(in the rows, 128 means zero)
Known rows, with every step that occurs:
b, g: [145 122  72 101 105 127 134 111 123 166 122 137  82 130 170 139 102 132
 102 131 158 141 147 102  94]
b, f, h, g: [134 125  77  93 114  93 154 116 134 123 110 146  96  96 117 132 193 150
 120 157 142 112 138 123  72]
x, h, f: [ 85 170  87  68 119 161 133 123 102 116 104 141  87 114 131 154 132  90
 114 129 150  70 121  75 118]
b, x, l, h: [151 132  92 105 132 189 128 115 112 135 148 125 136 117 146 151  82 120
 154  98 161 130 151 157 112]
x, f, h: [107 183  84 103  90 170 131 147 112 132 133 169  93 105 123 130 152 116
  99 135 154 129 120 120  85]
x, l, b: [151 144 126 118 100 165 151 109 135 158 165 152  89 127 158 141 137 126
 120  98 133 103 147 127 116]
l, b, g, x: [129  97 125 140  83  77 135  59 126 179 129 163  83 110 138 140  94 145
 140  95 144 137 127 129 113]
b, f, h, g, x: [130 110 109 107 121  70 152  74 138 120 125 154 104  84  84 125 195 166
 138 145 145 108 129 133  79]
b, g, l: [138  96  48  71 140 125 129 144 120 155 125 143  88 100 179 147 141 137
  98  98 153 120 147 115 104]
b, f, h, g, x, l: [128 108 122  83 140  79 142  73 156 128 177 139 112  96  96 143 225 185
 129 149 129  80 146 166  78]
f, h, b, x, l: [149 175  47 118 134 168 145 108 144 166 177 158 186 141 117 131 160 132
 141 111 156 131 147 164 102]
x, l, f: [148 134  99  89 134 201 131 146 138 136 144 154  74  95 150 120 138 101
 112 118 129  83 150 138 116]
f, h: [147 167  59 112  99 162 167 135 126 134 119 180 100  96 125 104 146 124
 116 149 166 145 136 100  98]
h, g, x, l, b, f: [130  86 175 110 119  73 137  50 149 147 168 126  90 112 120 166 183 163
 141  93 108  61 140 160 100]
g, f, h: [130 135  35  95 129 147 151 164 122  99 119 197  84  76 122 112 151 123
 113 133 155 135 109 108 106]
g, x, b, f, h: [124 160  98  87 108 124 143  99 117 132 110 160 112 122  77 131 189 109
 150 114 144  84 147 145 116]
f, h, g, l: [126 101  22  75 141 123 164 149 157 123 140 174 113  60 129 114 199 156
 115 127 165 121 125 136  87]
x, f, h, b, g: [ 92 167  64 108  86 126 117 114 136 170 149 169 123 144 122 143 135 138
 106 135 149 132 129 159  68]
x, f, h, g, l, b: [ 74 106  73  91 103 105 133 157 144 132 149 185 105  65 131 148 192 143
 116  90 132 106 102 174  83]
l, b, x, h, g: [ 91 127  84 107 104 109 129  92 127 165  91 156 114 112 149 170  68 113
 166  84 169 119 101 157 116]
h, b: [158 173  77 137 107 181 170 102 138 147 124 150 117 146 114 102 105 108
 122 115 166 117 147 100 103]
b, x, f, h, g: [100 144  59 101 110 116 114 141 129 143 138 140 141 103 123 160 149 136
 128 123 158 144 103 161  76]

Rows:
[134 150 132 108  97 115 145 119 118 142 147 163  89 110 139 158 206 137
 126 120 104  91 150 148  98]	x, l, b, f, h
[130 144  38 119  96 113 151  95 149 172 138 183 129 136 123 111 127 147
 122 149 161 151 145 140  80]	f, h, b, g
[114  97  50 110 118 124 130 109 133 118 119 179  97 120 123 128  52 128
 144 111 152 131 125 155  97]	l, h, b, g, f
[145 144 160 109 107 133 140 111 114 147 136 129  73 133 158 169 169 119
 119  91 102  73 158 129 108]	x, l, b, f
[ 68 125  76  78 136 121 111 150  81 126  98 151 131  89 151 199 144  81
 155  39 128  73 101 119 149]	g, l, b, x, h, f
[135 130  47  99 106 125 168 122 161 134 136 167 109  85 123 105 160 154
 120 161 169 142 127 125  78]	f, h, g
[132 115  88  84 132 111 155  72 181 139 203 161 123  92 101 112 190 185
 127 151 158 106 136 166  83]	f, h, g, x, l
[136 152  31 139 115 163 143 139 126 140 104 193 157 100 101 103 122  88
 166 109 148 139 120 158 110]	l, f, h, b, x
[109 192  79 102 112 190 156  88 129 150  95 172 103 148 115 117  72  98
 127 121 186  90 135 116 109]	x, h, b
[118 138  62  67 104 108 144 127 147 135 107 143 108 130 110 144 197 125
 136 138 143  85 145 164  89]	x, b, f, h, g
[144 179  49 135  94 170 178 110 144 146 133 186 135 127  97  88 138 125
 127 144 169 135 141 116  93]	f, h, b
[102 179 133 104 124 136 143  45 109 136  88 155 100 142  79 138 106 109
 146 105 157  56 137 124 109]	g, x, h, b, f
[152 142  98 152  93 137 144 120  99 163 101 148 123 118 153 149  90  95
 154  69 149 149 122 112 125]	l, b, x
[154 170 107 132 115 148 159 101 112 137 100 128 108 152 112 134 143 102
 121 112 141  91 156  98  95]	h, b, f
[123  77 111  95 127  76 147 134 125 130 108 137  84  85 151 167 189 134
 128  69 114  78 131 136  99]	h, g, l, b, f
[ 97 110  34  50 166 134 122 136 126 139 104 143 125  93 153 170 113 128
 139  72 184  96 112 153 116]	b, x, h, g, l
[104 198  78 123  87 173 146 124 132 140 142 176 132 134  94 117 146 113
 110 127 155 118 126 138  79]	x, f, h, b
[124  71  60  75 165 134 114 136 142 102 161 136 125  93 138 166  99 143
 156  90 151 117 116 186 103]	b, x, l, h, g, f
[138 151 116 134 103 155 161  90 107 113  85 144 111 136  98 126  92 104
 151 117 143  97 158 125  91]	l, h, b, f
[142 169  97  83 109 163 137 133 106 143  90 119  82 157 133 157 155  79
 126  99 140  71 160 117 119]	x, b, f
[138 106  52  86 146 184 139 184 119 114 100 174  75  58 147 114 143  90
 117  85 140  90 132 122 122]	g, l, f
